Each row was made from one walk, in order. Every step used is in the known rows, and no mark comes twice. Write each row's walk.
Known rows
nifo-simeru-nadu:  -2  -2  37 -11 -22  -7 -13   5  22   9  19  14   6  44  38  14  26 -46  24  20  42 -35   8  60 -26  43  -6 -14  -6 -19  34  11 -45 -46 -48  37  28   9  -4  10  -6
zisa-viri: -16 -14  42   1 -12 -40  -6  20  19  52  15   7   2  15  40  38  16 -33  -8  35  64 -42   1  58 -73  33  11   8 -11   0 -10 -13 -27 -24 -36  14  19  14  -8   6 -17
nifo-vulibor-nadu-simeru:  -6  -9  41 -27   4 -19  20  -9 -42   7   8   7  26  15  28  33  -8 -21  46 -12  31 -28   1  33 -27  31 -16 -42 -26 -45  22 -36  -3 -13  16  24  -1   9 -22  20  22
bazef-nadu-vulibor-nifo-viri-zisa: -32  -1  32  31  55 -35  11  17  35  23  12 -22  19  25   5  33  -5  21  -2  -2  69  14   9  78 -56  61  26   5  14 -24  54 -12 -18 -18  31 -30 -24  28   1  47  17
lape-nifo-simeru-nadu-viri-zisa:   9  28   7   5  51  12 -27  19  38 -19  27   9  34  49   4   9   4 -28  23  -2  33 -16  -5  27 -44  34 -23  -1 -22 -25  75  21 -63 -17   4  44  16   7  24  40  24
rafipar-bazef-nadu: -38 -40  45  11  29 -29  -6   0  42  44  64 -13  37 -15  29  26   5 -58  -5  51  37  -9  -1  44 -50  32  17 -16  29 -26   5 -14 -19 -15 -19 -16  -9 -11  14  -1 -30
zisa-viri-nadu-lape:  -9 -41  41 -30   2 -68 -12  -3  -3  18  22   1  32   7  -9  -5  27  -5 -14  16  35  13  -4  53 -64  18 -28 -21 -46  -4  10 -11 -43 -25 -24 -26  18   7  -3   3   9
vulibor-nifo-simeru-nadu:  29   9  47 -18 -12  -1  -6   5  22   6  28   0   9  59   9  18  25 -15  37  13  53 -40   7  56 -20  78  10   7 -30 -32  35  10 -52 -44 -22  21  24  30   0  34   9
zisa-viri-nifo: -12 -11  49  -4 -14 -53 -11  33  13  44  12  18  24   7  38  22   9  12 -10  18  70 -43 -18  51 -58   6  15   1 -10  -8   2 -24 -56 -11 -52 -17   6  33   5  24  -6
rafipar-bazef-nadu-vulibor-nifo-viri-zisa: -44  -3  44  47  75 -15   3   4  49  29  33 -38  49   4  -3  36 -19  12  -1  25  54  13  -8  89 -65  47  24  12  25 -24  43  -8 -14 -11  42 -51 -25  30   1  23  -8
nifo-bazef:   9 -12  30 -10 -33 -13  11  -9  -4  17  43 -18   7  49  41   6  31 -80  17   6  78 -12 -21  43 -53  52  18   0   6 -64  15 -22 -15 -36  -8  -3  22   2   9  25 -26
zisa-viri-nifo-vulibor-nadu: -12 -16  45 -23  -4 -53   7  23 -27  23   0  -1  35  11  13  49  -7  52   1   0  68 -59 -19  49 -41  17   5 -12 -15 -15   9 -49 -35  -1 -36 -17  -9  43 -22  31  15
vulibor-nifo-viri-nadu-bazef:  16  -2  77 -43  30 -44 -10   7 -28  -1  23 -21 -11  48  -8   7  11  13  13   8  77   5  -6  71 -36  50  10   1 -24 -38  17  13 -31 -29  29 -49  18  68 -23  42  31
bazef-nifo:  -3 -31  41  20  -8 -17  -6   3  25  25  50   1   2   8  54  26  23 -49  17  24  46  -3  -5  28 -42  42   1   8  10 -25  12 -33 -26 -20 -28  13 -17  16  30  11 -42
zisa-viri-nadu-vulibor: -34 -25  35 -14 -12 -50 -16 -10  25  45  13   4  36  -1   6   9  18   0  -1  20  31   4   0  63 -66   8 -13 -10 -30  -2   0 -11 -22 -20 -20 -18   7  39 -10   6   2
viri-nifo:   9 -11  43 -10 -18 -43  -5  20   1  27  30   7  33   5  42   1  17 -24   2  15  55 -20 -17  34 -32  13   7 -27   0 -47  16 -16 -52 -19 -33 -14  -5  13  10  28  -6
vulibor-nifo-lape:  48 -26  50 -14  22 -32  40   9 -17   7  26 -26  34  40  10  30  15 -18 -13   2  63 -40 -17  37 -29  72  27 -14 -17 -30  14   0 -19 -25  16  -3   4  14   3  36   0
vulibor-nifo:  35  -2  50 -10   9 -29   8  10   3  37  40 -17  15  22  16  21  19 -33  19  20  62 -19  -6  38 -39  64  20   3 -27 -38   5 -12 -32 -28   9   3  -1  18   6  38  -6
nifo-viri:   0 -13  50   1 -10 -39  -7  25 -14  25   1  -7 -12  34  40  29  15 -41  -4  39  65 -26   3  75 -38  35   9  -6   8 -28  19   2 -22 -38  -9  13   6   9 -22  15 -17
bazef-nadu-lape-nifo-vulibor:  -9 -50  32   6  18 -41  19 -10 -19  -3  32  -8  24  20 -25  16  10  -5 -17  -7  36  -6 -11  33 -44  44  -5 -45  -1 -46  50  -2  10 -18  41 -19 -19 -16  39  37   5
nadu-simeru-nifo-bazef: -16  -8  24  -4 -43  17  -5 -12  21   5  19  20  17  38  83  -7  17 -46  34  -5  58 -18 -10  32 -36  45  -3  -8   4 -75  40 -17 -20 -39   9   5  38  36  14  24  24
simeru-nadu-vulibor-nifo-bazef-rafipar:  16   7  45  -2 -35  16  26 -16  46  17  31 -14  16  61   2 -13  58 -11  29  -1  78  34 -17  66 -31  29  33   7 -45 -51  17 -27 -29 -15  47 -36  36  36  18  59  -1
rafipar-bazef:  -3 -16  50   9   7 -17  -8  -5  18  52  59 -22  34 -10  34  19   8 -76  11  50  36 -19 -14  52 -53  20   1 -12  10 -38  -9  -5 -20 -23  -7  -3   6  -7   5  -9 -45
nadu-lape-nifo:  31 -15  45 -10  -4 -26  15   0  -1  20  51  -9  30  23  -2   2  21 -37  -3  10  38   3 -32  28 -51  28 -19 -29 -50 -55  28   2  -9 -22  35   7   8 -16  28  36  -8
simeru-nifo-viri-zisa: -27  -1  18  34  36 -19 -32  23  15  31  -5 -19  16  34  76  19  -3 -19  -9  23  59 -29   6  63 -43  38  -4   0  36 -32  55   1 -55 -35 -26   8   2  42 -17  23  10
lape-nifo-bazef:  29  -5  30 -19 -23   2   7 -13  -5  13  54 -22  18  72  26  18  17 -66  14  -1  76 -26 -35  28 -41  54  15  11 -13 -84  22 -11  -3 -27  17   9  16  20  29  57 -29
rafipar-bazef-nifo-simeru-nadu: -20 -21  53  32  -3  32 -27 -10  53   4  64   1  17  25  43  33   7 -34  34  45  25 -23  -7  59 -28  41 -13  18  24 -16  31 -14 -41 -27 -47  11   4  26  27 -16 -49
zisa-viri-nadu: -13 -31  35 -29   6 -55 -30   1   3  38  20  -6  24  21  20  17  20 -23   1  27  43 -20   6  49 -51  28  -5   2 -21   3   2 -16 -50 -24 -54 -10  17  37 -16  13  -3
lape-nifo-viri-nadu-bazef-rafipar:  23  -5  53 -44  43 -23 -24  16 -16   1  24 -10  -7  68  13  -9  23  -3   7  17  78  23 -23  66 -30 -20   1  14 -35 -35  12  13 -36   6  16 -27  31  40  -6  71  10
rafipar-bazef-nifo-viri: -22 -29  65  38  12  -1 -23  13  19  19  48 -23   0  12  48  41   4 -30  12  56  51 -12 -13  78 -41  34  -1  31  36 -26  13 -21 -17 -20  -7 -11 -13  27   6  -7 -55
bazef-nadu-lape: -20 -46  38  -4   0 -59  20   6  24  17  45   6  16  -6   7   0  37 -31 -16  16  43  21   4  28 -53  36   0 -39  -7 -24  34 -13 -13 -14   4 -15  -2 -35  23  14   1

Which walk is each row?
-21 -23  18 -20  18 -47 -13  52  42 -33  14  45  28 -13  18  -6  23  21  13  11  52  -9   0  28 -33  15  11   4   8 -13  69 -11 -62  17 -33  -1 -18 -21  27  29  28 -> bazef-nadu-viri-nifo-simeru
  1 -39  36   5   9 -18  13  -9 -17  10  46 -23  15  13  27  50   5  -5  34   6  42 -24  -8  30 -20  50  -9   0   1 -35  22 -60  -7 -13  -8   9 -39  26   7  19 -21 -> bazef-nifo-vulibor-nadu
 19   0  50  -4   6 -22 -15  26 -19  25  18 -11  -5  58  28  37   6 -26   2  29  65 -37 -13  59 -33  44  -5   5 -17 -53  28  10 -13 -34  14  25   3  24  -1  49 -13 -> lape-nifo-viri
-17 -21  44   4   5 -36  24   2  45  41  38   0  28  -1  -4  23  19   1  10  11  49  12   9  46 -48  57  28  -8 -15 -37  21 -15  -3 -15  33 -25 -24  15  22  37   9 -> bazef-nadu-vulibor-nifo
 24  17  40  22  59 -29  -9  22 -11  18  15 -36  10  48  21  33  -8 -20   6   6  78 -17  -2  68 -46  69  23  18   3 -32  38  -7 -44 -31   8  -8  -3  32 -18  47   4 -> vulibor-nifo-viri-zisa
-36 -11  80  21 -16   2  -8  13  26  -5  24   9 -45  57  42  29  12   0   0  16  64   2   4  78 -41  33   1 -19  21 -19  26   0 -19 -32  10 -28  28  70  -2  14   0 -> simeru-nadu-bazef-nifo-viri
 10 -31  40 -18  -1 -42  38 -13 -42   0  29 -21  33  -2 -14  17  15  -7  12  -2  37  -1 -16  43 -39  28 -28 -49 -43 -43  28 -36   1 -18  31  -7 -16 -19 -16   7   3 -> nifo-vulibor-nadu-lape
-23  -3  40 -25   1  -5 -10  25   8  18  -6  21  13  33  76  30   3  21  33  23  46 -40  12  54  -1  40 -35 -11 -26 -49  44 -34 -31 -22   6  31  12  44 -39  31  50 -> vulibor-nadu-simeru-nifo-viri
  0   6  60   2 -30  -9  18  -7  39  44  27  -5  25  24   0  14  26   0  14  11  33   7   9  56 -32  51   3 -35 -41 -44  20  -2 -24 -42  41 -15  11  49   3  28  15 -> simeru-nadu-vulibor-nifo
-23 -23  41 -37   3 -41 -34   0   5  22   9  34  24  16  35   5   4 -24  21   7  28 -13   7  45 -51  19 -15 -10 -30  -3   7 -18 -46 -23 -37   4  28  32 -16  17  22 -> zisa-viri-nadu-simeru
  1   1  44 -33   4 -18  14   7   9  29  38  19  28  14  50  25   4 -39  49   8  35 -13  -2  22 -21  30 -21 -28 -53 -43  13 -43 -17 -10   3  38   7   8 -19  22  22 -> vulibor-nadu-simeru
  0 -19  56  -2 -31 -31  11  -8  16  16  37   1  21  22   2 -13  40 -40 -11  18  26  15   3  44 -37  26 -26 -66 -33 -35  32   0 -33 -44  16  -8  29  -5   6   2   9 -> simeru-nadu-lape
-26   4  37   5 -41   2   1 -10  42  19   8  17  14  22  27   8  27 -22  24  17  25  -8   4  74 -42  23 -16 -26 -19 -23  35  12 -24 -37 -14  24  16   6   0   2  -6 -> nifo-simeru-nadu-vulibor
  4 -17  29  -6   6 -49  -1  29 -34 -16  -3  11  31 -25   2  -9  15   7  -1   2  43 -13  -9  39 -40  -1   1 -33   7 -31  42  -5 -44  -6  22 -25 -21   1  11  13  17 -> nadu-viri-nifo-vulibor
 -8  -3  34  -8 -14 -33 -19  38  22  12   0  32  12  15  36  23   3  29  11  19  76 -61 -24  68 -68  17  10  31  -5   0  19 -10 -59 -10 -82  10   8  11   4  20  -5 -> zisa-viri-nifo-simeru
-14 -18  26  21  65 -40   3  14   9   0  35 -19  23  47  -7  23  -5  -7 -25  -3  59   8 -14  52 -52  44  -7 -18   2 -38  74  -2 -20 -15  29 -15  -5  -8  22  55  13 -> bazef-nadu-lape-nifo-viri-zisa
 -8  -8  50 -26  10 -30  34  -7 -38  14  30 -17   0  12  11  37  -3 -10  21  -9  61 -19 -16  52 -56  19   0 -42 -12 -43  -2 -19  15 -10  27 -15   3  19 -29  20   6 -> nifo-vulibor-nadu-bazef
 13  -2  46 -41  22 -20  22  16  20  33  52   0   1  18  35  12  30 -28  27  15  79  25 -23  40 -46 -23  13  -4 -53 -23 -21 -37 -19  25   8  -6  23  -2 -13  39   4 -> vulibor-nadu-bazef-rafipar
-24 -29  56  10  21  18   1 -23  -6   1  53  -1  39  -7  38  48 -22 -13  54  12  15 -16 -15  37 -30  29 -27  -8   4 -37  21 -59   4  -1  21   3 -23  23   7   1 -20 -> rafipar-bazef-nifo-vulibor-nadu-simeru
-28 -18  52 -35  11 -47 -15  -3   6  29  27   7  -2  17  16   7   8  -8  -7  12  60   0 -10  59 -80  11   5 -11 -21  -2 -12   1 -28 -16 -27 -36  36  42 -15  13  12 -> zisa-viri-nadu-bazef
 19 -13  54  -6  -5 -30   6  15 -20   5  20  -8   4  47  -3  18  13 -11 -11  16  56  -8 -23  66 -45  31 -24 -17 -39 -51  42  12  -6 -34  40   6   6  -4  10  38  -2 -> nadu-lape-nifo-viri
  8  -4  47 -14  16 -23  11  15  21  36  36  15 -16  13  46  -8  37 -46   9  21  79  23 -14  55 -74 -30  25  -7 -22 -17 -19  -6 -20  12   1 -10  37  -8   6  27 -19 -> nadu-bazef-rafipar
 -5 -28  32  -2   3  -6  18   8   4   0  -5  25  41  22  78   4   6 -21 -11   0  28 -44  -6  25 -24  30 -12 -42   7 -29  40   4 -25 -28   3  23  22  19   0  15  35 -> nadu-simeru-nifo-lape
-24 -12  41  68  59   4 -28   7  23  15  48 -37  21  17  53  44 -19 -41   6  35  49  -2 -19  75 -61  30   0  28  52 -21  35 -23 -35 -16 -17 -15 -17  27  11  -4 -52 -> rafipar-bazef-nifo-viri-zisa
 33 -15  38 -14 -33  -7  27 -17  -5  -5  56 -19  24  55  -3  -2  31 -49   4 -13  68   7 -50  32 -60  46 -10  -9 -38 -87  39 -12   6 -27  51  -8  19 -11  43  49 -16 -> nadu-lape-nifo-bazef
 -2   6   4  16  56 -32  -8  23  26  13  30  -5  28  -8  28   4  12 -63   2   7  40  16   0  27 -66  16   0 -17  -8 -19  36  -5 -54  -2  10  12 -10 -19  10   6   0 -> nadu-viri-zisa
  9 -19  37  -1 -13 -48   0   3 -45  11   5  -3  27   3  24   5   8  -6  -1  -3  55 -36 -14  44 -31   9  16 -40  21 -45  26 -14 -32 -25 -19 -25 -17  12   7  18  -7 -> viri-nifo-vulibor
 11  10  29  19  53 -16 -18  16 -10  28  19 -29  15  61  33  37 -14 -38  -3   8  64 -30 -19  57 -47  39   0   8   3 -43  44   5 -32 -29   3  19  -2  27   1  55  -9 -> lape-nifo-viri-zisa
 -8 -22  40  17 -24  17 -19   3  39  -7  42  16  -4  45  49  26  23 -27  37  18  36 -25   2  48 -20  53  -8  14  11 -14  41 -13 -42 -39 -53  33   7  26  25  13 -21 -> bazef-nifo-simeru-nadu
-21  -8  32  -3 -18   0 -18   4  27  33   7  38  22   2  82  -4  12 -35  23  18  27 -24  11  29 -31  25 -15 -28  -8 -46  32  -8 -32 -31  -8  27  19  26   5  13  28 -> nadu-simeru-nifo
  0 -18  35 -41   5 -34 -26 -18 -14  10  28  16  31  16  37 -15  12 -59  38   4  14   7   7  22 -19  20 -22 -36 -25 -37  24  -8 -42 -32 -16   6  19  16  -5  20  21 -> viri-nadu-simeru
-36 -25  36 -13   9 -29  -2   7  28  26  32  33  10   6  51  12  10 -49  17  10  33  -4  14  27 -39  37  11 -34   6 -24  21 -19 -17 -15 -10  11  11  -9  14  25  17 -> bazef-nadu-simeru
 -4 -26  42 -33  10 -60 -33   6 -31  10  10 -17  12  35  29   8  20 -31   6  30  47  -4   7  66 -15  33 -11 -14  -4 -28  31   2 -45 -42 -26  -9   6  30 -31  21   2 -> nifo-viri-nadu
 -4  -2   0  -1  69 -35  10  12 -19  -5  20 -24  48  -7   3  27  -3 -22  18 -10  35   0   0  28 -45  22 -12 -26 -19 -28  44 -38 -34   6  30  10 -30  -5 -11  13  23 -> nifo-vulibor-nadu-viri-zisa
  7   6  65   5  -9 -26  14  17   8  32   1 -14   2  23   6  28  14  14  14  22  66  -7  -2  91 -48  51  12  10 -29 -37  25   2  -4 -29  50 -16  -7  31 -15  32   1 -> nadu-vulibor-nifo-viri
-21 -29  51  26  -1  -5  13 -12 -15   2  35   1 -25   7  35  24   2 -22   9  -8  55  -5 -14  55 -68  25  13 -12  36 -28  12 -14  16 -18  14 -27  -9  30  19   8 -26 -> nadu-bazef-nifo-vulibor
 22 -29  40  -9  -3 -46  28  21 -20  -5  21  -4  54  21  34   5  15  -7 -31   0  56 -35 -30  30 -22  15  20 -43  10 -30  23  -7 -41 -15 -30 -19   0   9   4  30   1 -> viri-nifo-lape
 -6  -2  44 -11 -14 -41 -12  36  31  -1  23  26  32   5   9 -20  36   3  -2  18  35   4   5  28 -16   0 -10 -49 -16 -27  45  -7 -81 -12   4 -17  11  27   9  16  32 -> simeru-nadu-viri-nifo
-33 -24  29 -15 -19  -8  10 -13  20  -2  39  24   9  39  49   2  17 -64  27 -13  65   0  -2  30 -43  60  25 -17  17 -51  34 -31  -7 -17   5  -4  27   2  19  38  11 -> nifo-bazef-nadu-simeru
 -8 -34  41  -2  28  -5  -4  -2  38  -6  70  -2  45   9 -18  14   1 -11   7  28  28  -6 -37  47 -56  36 -19   5 -15 -37  44   9  -5  -1   4   3  -7 -38  47  22 -23 -> rafipar-bazef-nadu-lape-nifo-simeru
  2 -16  57 -38  35 -45 -22  17 -14   2  10   0 -22  39  29 -16  36 -14  10  25  81  31  -9  79 -41 -29   6   0 -17 -10   5   2 -41   1  -4 -38  39  27 -23  36   7 -> nifo-viri-nadu-bazef-rafipar
 29 -13  58 -37  27 -52 -25  12 -31   5  16 -25  14  48  -4  13  12   2  16  22  65  -7   7  64  -5  70   3   8 -28 -39  32  -1 -49 -38  -1 -23   0  56 -25  44  20 -> vulibor-nifo-viri-nadu
